Known rows, with every step that occurs:
togu/lidupe/gipi/kesi: [-0.831  3.374 -0.839  1.941  2.081 -0.807 -0.117  0.703  0.441  0.650
  0.924 -0.182  3.526 -0.773 -1.590  2.199]
kesi/togu/lidupe/gipi/diba/sogor: [ 0.060 -4.081  1.191 -0.448 -0.126 -1.515 -1.041 -0.378  2.487 -2.115
 -1.582 -1.895  0.995  1.971 -0.991 -0.874]
gipi/lidupe: [ 1.320  1.698 -1.154  0.939  0.510 -0.332  0.678  3.513 -2.932  0.806
 -1.172  3.409  0.838 -3.421  0.891  4.327]
bituv/kesi/gipi/lidupe: [ 1.269  3.328 -2.776 -0.091 -1.561 -1.343  1.882  1.310 -4.134 -1.221
  1.027  4.797 -3.879 -1.313  2.375  2.666]
gipi/diba/sogor/kesi: [ 1.376 -2.616  1.081 -3.182 -2.354  2.371  4.020  0.646  1.211  1.279
  0.462 -2.626  1.945 -1.315  0.316 -1.433]
togu/lidupe/gipi/diba: [-0.615  0.876  1.561  2.844  0.270 -0.739  0.056  2.536  0.527 -1.352
 -0.668  1.548  1.108 -0.908 -2.464  0.693]
lidupe/gipi/diba/sogor: [ 0.919 -3.262  0.390 -0.744 -2.877 -0.106  0.800  3.569  1.701 -2.269
 -0.007 -1.276 -0.203 -1.090 -1.823  0.682]
tuzu/kesi/gipi/diba/sogor: [ 1.725 -4.823 -0.097 -4.395 -3.229  0.493  0.729  1.294 -0.761 -4.478
 -0.224  0.690 -0.913 -3.381  0.488 -1.356]
diba/gipi: [ 0.129 -0.464  0.350  0.167 -1.252 -0.139  0.595 -0.257  0.912  0.324
 -0.712  1.760 -5.224 -5.286 -0.138 -0.255]
togu/lidupe/gipi: [-2.642  3.371  1.574  4.321  3.347 -1.450 -3.312 -0.105  1.660 -1.987
 -0.303  1.098  2.148  0.362 -2.632  2.506]
sogor/kesi: [-0.623  2.460  0.822  1.025  1.558  2.333  1.159 -0.170 -0.327  2.592
  0.813 -0.223  1.243 -0.600  0.629 -0.086]
gipi/kesi/togu: [ 1.376 -0.274 -1.968  1.362  1.812  0.489 -0.210 -0.601 -2.387  4.740
 -0.697 -0.092 -2.485  0.952  3.273 -0.893]
sogor/kesi/bituv: [-1.265  2.389  0.848 -0.818 -1.317  2.333 -0.152 -2.361  0.217  3.595
  1.747 -2.109 -0.236  2.233 -0.267 -1.048]
diba/gipi/kesi: [ 1.727 -0.077 -1.829 -1.882 -1.948  0.599  3.393  0.729 -0.209  2.728
  0.583  0.433 -3.031 -5.861  0.727 -0.253]
bituv/kesi/togu/lidupe/gipi: [-2.186  3.712 -0.023  5.058  4.437 -1.794 -3.379 -2.417  0.921 -0.651
  0.694  1.640 -2.608  4.883  0.036  0.634]
tuzu/kesi/bituv: [-0.986  1.354 -0.045 -0.900  0.120  2.062 -3.584 -0.485 -1.290  0.125
  1.269  1.214 -1.611 -0.434 -0.423  0.713]
lidupe/gipi: [-1.591  2.404  0.228  4.087  1.491 -0.270 -2.625  3.022  0.413 -1.344
  0.622  1.276 -0.443  0.144 -2.120  2.355]
diba/sogor: [ 0.431 -1.823  0.769 -0.407 -0.883 -0.172 -0.702 -0.811  1.153  0.074
 -0.834 -1.055 -1.575 -2.032  0.437  1.803]

Rows:
[-1.231 -0.908  1.790 -3.651 -2.850  0.794  0.562 -2.347  3.904 -0.542
  1.804 -4.853  4.185  3.325 -3.028 -1.567]  togu/lidupe/gipi/diba/sogor/kesi/bituv
[ 0.978  1.118 -1.425 -0.560 -1.128 -1.563  0.494  1.989 -3.570 -1.997
 -0.993  3.671  0.038 -2.728  1.282  2.669]  kesi/gipi/lidupe
[-0.367 -0.590  1.315  3.066  1.693 -0.964 -1.276  1.063  0.406 -0.704
 -1.584  0.993  0.169  2.020 -1.096 -0.774]  kesi/togu/lidupe/gipi/diba
[ 0.147 -2.789  2.129 -1.427  1.751  0.052  1.016 -4.319  1.727  1.511
 -1.830 -2.423  2.661  2.232  1.479 -2.774]  gipi/diba/sogor/kesi/togu/lidupe
[ 0.036  0.881 -0.116  1.698  3.826 -0.962 -0.877 -3.856 -0.919  3.819
 -1.808 -0.074  0.613  0.914  2.353 -0.292]  gipi/kesi/togu/lidupe
[ 1.741 -1.924 -2.090 -1.099  0.099  0.043  1.035 -1.246 -0.759  3.575
 -0.718 -0.207 -4.363 -1.553  2.618 -2.468]  diba/gipi/kesi/togu
[ 0.762  1.769 -1.375 -2.167 -0.425  0.015  2.182  1.360 -2.841 -1.377
  0.228  1.915  3.375 -1.592  1.118  1.124]  sogor/kesi/gipi/lidupe
[ 0.528  1.759 -1.308 -1.293 -2.787  1.185  0.476 -0.851 -1.409  4.896
  1.416 -1.320 -2.063 -0.024  0.424  0.345]  gipi/kesi/bituv
[-2.299 -0.177  1.371  0.798  4.048 -1.046 -2.822 -3.163  3.762 -1.956
 -0.071 -3.215  4.855  4.843 -1.287 -0.664]  diba/sogor/kesi/togu/lidupe/gipi
[-0.974  1.682  0.380 -0.420 -0.394  0.769  0.643 -1.711 -1.077 -0.733
  0.918  0.266  0.007 -0.110  0.911 -1.870]  sogor/kesi/gipi
[ 1.261 -0.786 -1.237 -4.591 -1.801 -0.420  2.496  0.349 -1.122 -2.636
  0.220 -0.224  4.227 -1.318  1.059  1.262]  diba/sogor/kesi/gipi/lidupe
[-2.448  1.660  1.013  4.653  4.837 -2.012 -4.737 -1.660  1.432 -1.169
 -1.080  0.475  0.983  3.673 -1.081  0.679]  kesi/togu/lidupe/gipi
[ 0.596 -3.612  0.031 -1.366  0.354  1.241  0.557  0.640  1.622 -0.064
  0.335 -3.452  1.856  4.176  0.311 -2.957]  lidupe/gipi/diba/sogor/kesi/togu
[ 0.316 -4.245  0.599 -1.721  1.775 -0.434 -2.242  0.551  1.878 -4.340
 -0.793 -0.904  2.719  1.109 -1.025 -0.696]  tuzu/kesi/togu/lidupe/gipi/diba/sogor
[-0.786 -0.070  1.257  1.622  2.081  0.378  0.265  0.746  1.025 -0.157
 -0.299 -0.534  3.039  2.911 -1.077 -2.168]  sogor/kesi/togu/lidupe/gipi/diba
[ 1.642 -4.533  0.667 -3.021 -4.953 -0.652  1.930  0.288 -0.182 -2.188
 -0.893 -0.419 -2.832 -2.400  0.564 -1.379]  kesi/gipi/diba/sogor
[-0.609  2.396 -1.757 -0.506 -2.192  0.739 -0.893  1.172 -0.059  2.390
  2.495 -1.875 -0.262  1.830 -1.790  0.923]  lidupe/gipi/kesi/bituv
[ 1.503  0.892 -0.913  0.721 -3.997  0.180  3.156  1.142 -3.214  0.040
  1.171  3.743 -8.012 -1.236  1.999 -1.622]  bituv/kesi/gipi/diba
